Each row comes from the steps of one path. Every step used is in the known rows, and no mark comes twice. Write the path behind each row, first mark first.
Known rows
R, L, S, Q, M: [  50, -247,   -2,  -19, -164,   99,  -78,  311,   52, -304,  160,   79,
  -97,  -15,   18,   27,  183,  -40,  -51,  297, -107, -481]
E, S, Q, M: [-174, -262,  116,  125, -221,  229,  194,  161,  254, -157,   96,  -25,
 -102,   64,   18,   13,   55,   47, -206,   53,    5, -222]
F, S, Q, M: [-151, -227,  -21,   56, -114,  -54,   96,  105,  -33, -275,  -41,   60,
 -158,  -22,   63,   11,   49,   96,  -76,  126,  165, -217]
L, S: [  31,   92,   27, -126,  -72,   30, -100,  -28,   90, -132,   90, -163,
   58,   12,    0,  -59,   77, -143,   -8,  345, -256, -128]
E, M, F, R, L, S: [  64,  112,  -34, -119,  100,  345, -432,  288,  -53,   44, -164, -323,
  -28, -187, -368,   91, -148,   98,  114,  555, -285, -336]
Q, M: [   6, -217,  -15,   49,  -81, -118,   95,   43,  199, -113,   94, -185,
    6,   18, -137,   31,  125,   79, -129,   78,  -20, -130]
L, S, F, M, Q: [  44,   63,  -72, -188, -249,  100, -343,  348,   70, -196,   55,   30,
  -82,   12,  187,  289, -221,  -30,  148,  207, -244,   66]
R, L, S, Q, M, E: [-133, -183,  156,  -38, -186,   -5, -176,  330,  218, -171,  336,    4,
 -237,  -29,  -22,   84,  129,  -12,   73,  179, -317, -496]
Q, M, E, R, L, S: [ -15, -159,   19,   -9,   -3,  182, -180,  359,  287,   46,  145, -180,
   16,   24, -317,   48,   61,  111,  -10,  324, -603, -538]
L, S, Q: [ -55,   55,   77,  -85, -182,  103,  -40,   35,  -10, -270,  159,  -21,
  -27,  -13,  271,  -21,  112, -204,  -27,  329, -124, -281]
R, L, S, F, M, Q: [ 118,   63, -130, -217, -156,  191, -485,  560,  -50, -166,   31,  138,
 -109,  -25,  143,  296, -229,   52,  253,  263, -295,  -35]
E, R, L: [  14,   11, -119,   41,  243,  281,  -70,  308,  -75,  170,  -87, -175,
  166,  -20, -158,   28,    6,  205,   31,  266, -382, -291]
E, M, F: [ -62,  261, -106,  -48,   67,  127, -230,    7,  106,  120,   14, -458,
   84, -107,  -69,   82, -151,  148,  -87,  298, -122, -258]
F, R, L, S, Q: [ -16,  -53,   92,  -52,  -34,  262, -174,  272, -197, -210,  -52,   26,
 -118, -140,   25,   65,   43,  -89,  162,  416, -135, -301]
S, Q, M, F, R, L: [  11, -142,  -24,   78,  178,  106, -161,  413,  -59,  -24, -134,  -19,
 -211, -244, -208,  288,   -1,  156,  126,  274,   28, -512]
S, F, R, L: [  35,  -25,  -64,   77,  287,   70, -315,  380, -252,  -44, -106,  -95,
 -128, -268, -168,  185,   22,  116,  392,  213, -133,  -58]
R, L, M: [ 125,   10, -119, -222,  134,   51, -230,  446, -110, -120, -134,  -54,
  139,   -8, -117,   87,   97,   71,   48,  283, -173, -173]
Q, M, E, R, L: [ -99, -179,  -18,   95,  113,  139,  -99,  382,  201,  185,   89, -200,
   15,   -2, -303,  108,   43,  275,   19,  142, -494, -455]
F, R: [ -65,  -41,  114,   62,   76,   52,    7,  -14,  -60,    8, -196, -288,
  -29, -140, -205,  111,  -23,   45,  106,  179,  -24,  118]
F, R, L, M, E, S, Q: [-311,  -97,  259,  -40,  -38,  389, -155,  516,   74,  -28, -108,  -14,
 -188,  -81,  -88,  171,  -78,   70,  121,  152, -241, -180]
Q, M, L, S: [ 209, -165,  159, -242, -256,   45,  -38,  147,  472, -149,  196, -217,
   71,   47, -204,    5,  170, -161,  -80,  376, -312, -323]
E, S, Q, M, F, R: [-182, -159,  128,  180,   34,  226,   71,  204,  259,    8, -150, -164,
 -225, -172, -248,  277,  -97,  109,  -72,  165,   64, -354]
E, M, L, S: [ 151,   64,  141, -331, -286,  309, -216,   72,  287,  -63,  112, -451,
  196,   36, -167,  -89,  -18, -130,  -48,  510, -408, -162]
F, M: [  56,   22,   12,  -63, -162,   30, -116,   65,  -12,  -92,  -80,  -81,
   21,   72,   59,  175,   -4,  168,  -70,  112,  -15,   12]

Which path is each row?
[ 171,  108,   62, -203,  -49,  -12, -278,  204,  232, -204,  259, -196,
   40, -102,   51,   63,  151, -244,  219,  358, -387, -231] -> M, L, S, F
[ -60,   75,  -76,   15,  162,   99, -404,  405,   90,  -20,  251, -156,
  -45, -126,  -59,   98,   62,   21,  279,  286, -660, -458] -> M, E, R, L, S, F
[  41,  113,  -54,   -8,  338,  113, -268,  316, -113,  142, -235, -133,
 -106, -256, -271,  235,  -88,  167,  239,  327,  -87, -281] -> M, F, R, L
[  79,  -75, -114,  -95,  250,   23, -363,  568, -211, -185, -232,  -98,
    1, -204, -229,  244,   64,   74,  258,  257, -142, -126] -> S, F, R, L, M
[   6,   67,  -95, -114, -173,   52, -281,  343,    9, -103,   21,   -3,
  -89,  -10,  219,  343, -236,   75,  164,   65, -120,  156] -> S, F, M, Q
[  73,   11, -176, -126,  -81,  341, -413,  611,   11,  -37,  -37,   39,
    6,   10,   42,  320, -273,  145,  152,  290, -464, -169] -> E, R, L, S, F, M, Q
[ 198, -112,   44, -149, -119,  -75, -207,  250,  380, -268,  309, -176,
  -15,  -76,  -57,   77,  200, -186,  122,  300, -333, -338] -> Q, M, L, S, F
[-145,  100,  -13,   92,   80,  159, -106,  174,  138,  -57,  129, -136,
  -65,  -61,   57,   23,  -16,   17,  122,   77, -222,   32] -> E, S, F
[   0,   27,  -17, -185, -250,  141, -143,  231,   44,    1,  -81,  -25,
  -12,   82,  132,  271, -280,  113,   14,  109,  -93,  199] -> F, M, Q
[   1,  -24, -180, -239,   93,  323, -169,  628,   29,   90, -201,  -77,
  198,   37, -124,  225, -223,  112,   21,  284, -399, -115] -> E, R, L, M, Q
[  63,   41,  -66,    8,  -68,  -86, -267,  187,  -48, -202,   37,  -49,
  -47,  -37,  156,  240,   36,  135,   86,   60,  -43,  -18] -> S, F, M
[ -90,   51,  -17,  -84, -201,  295, -233,  399,  139,  -37,  -16,    7,
 -108,   46,  140,  295, -337,  122,  112,   41, -194,  221] -> E, S, F, M, Q
[  79,   58, -185,   18,  201,  160, -318,  388,  -34,  -91,  110, -119,
   62, -107,  -48,   60,   86,    8,  189,  360, -513, -414] -> E, R, L, S, F
[ -78,   32, -150,  -30,  173, -155,  -88,   90,  122,  -37, -189,  -65,
 -156, -112, -177,  137,  -79,  205,  -38,  223,   75, -333] -> Q, M, F, S
[-123,  106, -215, -104,  292,  214, -196,  504, -148,  -68, -336,   73,
  -28, -128,   39,  213, -104,  183,   17,  381, -125, -630] -> E, R, L, M, F, S, Q
[-159,    1,   96,   57,  -75,  136,  -79,  141,  238,  164,   21, -275,
   59,   76,  -95,  223,  -61,  255,  -92,   63, -428, -218] -> F, M, E, R
[-158,    6,   83,  -34,  -47,  289, -184,  328,   49,  -42,  179,  -41,
  -48,  -31,   91,   43,   54,  -33,   77,  343, -507, -562] -> M, E, R, L, S, Q
[  18,    4,  -97,   22,   97, -171,  -24,   88,  312,   10,   84, -178,
  -62,  -87, -129,  196,   55,   90, -116,  168,  -32, -439] -> Q, M, F
[ -33, -132,   71,   82,    8,   22,  -49,  142,  188, -164,  -67, -144,
 -200, -205, -202,  283,   15,  -25,  -38,  332,    9, -507] -> L, S, Q, M, F, R
[ -63, -249,   34,   83, -173,  -43,  133,   98,  111, -254,  155,  -43,
  -68,   -9,  101,   59,  157,   -4, -139,   86,   87, -279] -> S, Q, M
